Each row was made from one small tree. The marks that hang from a mark follow it in brackets, in alphabetical order. Every link used is in the known rows. Write each row's tree.
Known rows:
A[E[Y] H V[W]]: [-68,  15,  51,  38,  39, -58, -13,  28, -22,  28,  14,  34, -30,   3,  22,
 -26, -41,  75, -43]
H[A[V]]: [-31, -18,   9,  -2,  22, -22, -16, -24,   2,   5,   1,  -3,  -1, -21,  46,
 -15,   8,  -1,   1]
R[X[D H[A[E]]]]: [ -7,   1, -44, -54,  35, -54,  -5, -22,  -1, -17,  15,  15,  30, -32,  35,
  -1,  33, -25,  33]
E[Y]: [  8,   7,  14,   2,   6, -21,  15,  14,  -6,  10,  15,  -8,  -1,   6,   3,
 -19, -15,   8, -19]
V[A]: [-32,   7,   9,   8,  23,  -9, -32, -24,   8,  -9,   4,  -2, -16,  -9,  19,
 -24,   3,  13,  -1]
E[A Y]: [ 22,   3,  26,  -3,  11, -34,  30,   3,  -2,  15,  -8, -10, -11,   2,   2,
 -49, -45,  11, -20]
X[H[A] R]: [-23, -14, -62, -36,  13, -33,  -6, -20,  -9, -10, -20,  -6,  17, -23,  14,
 -25,  50, -52,  13]
R[X[H]]: [ 10,  15, -46, -28,  -1, -14,  -3, -11, -24,  -8, -20,  -7,   9, -12, -20,
   0,  21, -40,  13]
X[D H[A[E[Y] V]] R]: [-19,   0, -30, -35,  86, -78,  -4,  11, -10,   7,   8,   5,  19, -37,  48,
 -24,   7,   7,   7]
R[X[D]]: [ 28,  11, -34, -38,  21,  -2,  -1,  -4,  -6,   5,   9,   7,  28, -15,  17,
  31,  -4, -15,  24]
E[A[H] Y]: [ -8,  14,  50,   3,  11, -43,  29,  12,  -7,  36, -30,   7,  -7,  13,   8,
 -50, -39,  21, -34]
Y[E[A]]: [ 36,   1,  10,   4,   5, -20,  34,  -4,  11,  11, -12, -11,  -6,   2,   8,
 -50, -50,   5, -18]
W[V[A[E[Y] H]]]: [-89,  39,  42,  36,  55, -49, -17,  -1,  13,  -1,  38,  26, -39,  11,  41,
 -45, -11, 104, -36]
H[A[E[Y] V[W]]]: [-59, -15,  25,  17,  35, -68, -16,  -7,  -7,   2,  47,  17, -25, -19,  51,
 -44, -21,  48, -25]
X[R]: [ -3,  -3, -36, -15,   9,   0,  -2,   7, -10,  -3,  -2,  -6,  12,  -7,  -7,
   1,   8,  -7,   9]
W[V]: [-23,  15, -23,  15,  15,  12,   0,  -8,  11,  -9,  19,  10, -22,   1,  15,
   3,   1,  39,  -6]
X[D R]: [ 15,   3, -48, -33,  39,  -1,   0,  14,  -1,   8,  -4,   7,  28, -17,  15,
  23,   2,  -8,  21]
A[E[Y]]: [ -6,   6,  34,   6,  18, -40,  13,  21,  -3,  -2,  39,   2,  -4,   6,   0,
 -24, -21,  43, -15]
H[A[E[Y]]]: [-27, -14,  28,  -8,  12, -61,  10,  -5,   8,  -8,  51,   1,   3,  -5,  38,
 -41,   2,  25, -10]
A[E[Y] V]: [-14,   8,  44,  20,  44, -43,   0,  23, -10,   8,  28,  -3, -13,  -4,  12,
 -22, -36,  59, -19]
V[A[E[Y] H] W]: [-88,  21,  49,  33,  35, -65, -32,   2,  -5,  10,  28,  35, -37,   5,  28,
 -53, -21,  71, -40]

Write each row's tree:
[-46,  19,  67,  25,  44, -52,   1,  33, -14,  28,   6,  14, -11,   7,  20,
 -23, -32,  67, -33] | A[E[Y] H V]
[-50,  -9, -61, -23,  76, -61, -33,  -6, -11,  -2,   0,  31,   1, -47,  49,
 -11,  14,   6,  15] | X[D H[A[E V[W]]] R]
[-39,  12,  45,  28,  31, -50,   3,  10, -23,  48, -34,  24, -36,  -2,  22,
 -53, -63,  44, -48] | E[A[H V[W]] Y]
[-68,   4,  11,  28,  30, -34, -46, -20,   4, -22,  34,  27, -38, -14,  19,
 -34, -11,  54,  -8] | V[A[E] W]
[-17,  -5,   7,  22,  27, -19, -12, -13, -12,  17, -26,  12, -38, -20,  13,
 -32, -53,  28, -15] | E[A[V[W]]]
[-98,  15,  35,  32,  29, -44, -47, -11,   1,   1,  11,  42, -35,  -2,  27,
 -34,  -8,  64, -21] | V[A[E H] W]
[-19,  -8, -58, -48,  53, -52,  -5,  -6,   4, -13,   2,  15,  30, -32,  34,
  -9,  38, -17,  29] | X[D H[A[E]] R]
[ -5,  -8, -76, -55,  42, -34,  -4, -13,   0,   0, -21,   8,  33, -32,  37,
  -3,  44, -51,  26] | X[D H[A] R]
[-15,   2, -32, -41,  61, -58, -19, -20,  -8,  -7,   5,  11,  20, -42,  47,
   3,  16,  -7,  29] | R[X[D H[A[E V]]]]
[-37, -10,  40,   4,  39, -64,  -2,  -2,   1,   1,  40,  -3,  -6, -14,  47,
 -39, -12,  42, -14] | H[A[E[Y] V]]
[-35,  17,  56,  12,  17, -50,  15,  30,  -6,  20,  16,  18,   0,  16,   6,
 -24, -16,  52, -29] | A[E[Y] H]
[-37,   5,  27,  34,  41, -49, -13,  20, -18,   7,  35,  16, -33,  -9,  17,
 -27, -45,  65, -29] | A[E[Y] V[W]]
[-59,   9,  25,  29,  37, -56, -32,  -6,  -1, -12,  50,  19, -40,  -7,  22,
 -52, -25,  62, -26] | V[A[E[Y]] W]
[-17,  16,  61,  15,  36, -46,  16,  14, -15,  47, -41,   4, -16,   3,  21,
 -47, -54,  38, -37] | E[A[H V] Y]
[-96,  32,  27,  35,  49, -27, -32, -15,  19,  -9,  23,  33, -37,   3,  38,
 -26,   2,  96, -17] | W[V[A[E H]]]
[-25,  10,  29,  34,  26, -37,   9,   3, -10,  43, -37,  21, -30,  -1,  28,
 -53, -70,  38, -46] | Y[E[A[H V[W]]]]
[-36,  -9, -80, -29,  64, -42, -31, -14, -16,   9, -24,  22,   4, -47,  51,
  -6,  19, -30,  11] | X[D H[A[V[W]]] R]
[  2,   7, -28, -53,  41, -76,  10, -10,  -7,  -7,  30,   7,  28, -24,  39,
 -19,  19, -16,  14] | R[X[D H[A[E[Y]]]]]
[ -8,  10, -18, -41,  67, -80,  -4,  -6, -14,   3,  20,   4,  20, -36,  51,
 -17,   3,   0,  10] | R[X[D H[A[E[Y] V]]]]
[-10,   2,  21,  23,  33, -41,   2,   1, -18,  25, -11,   6, -40, -13,  16,
 -51, -67,  35, -34] | E[A[V[W]] Y]
[ 17,  11, -72, -39,  47, -15,  -2,  14, -11,   4, -33,   6,  25, -22,   0,
  15,  20, -35,  21] | X[D H R]
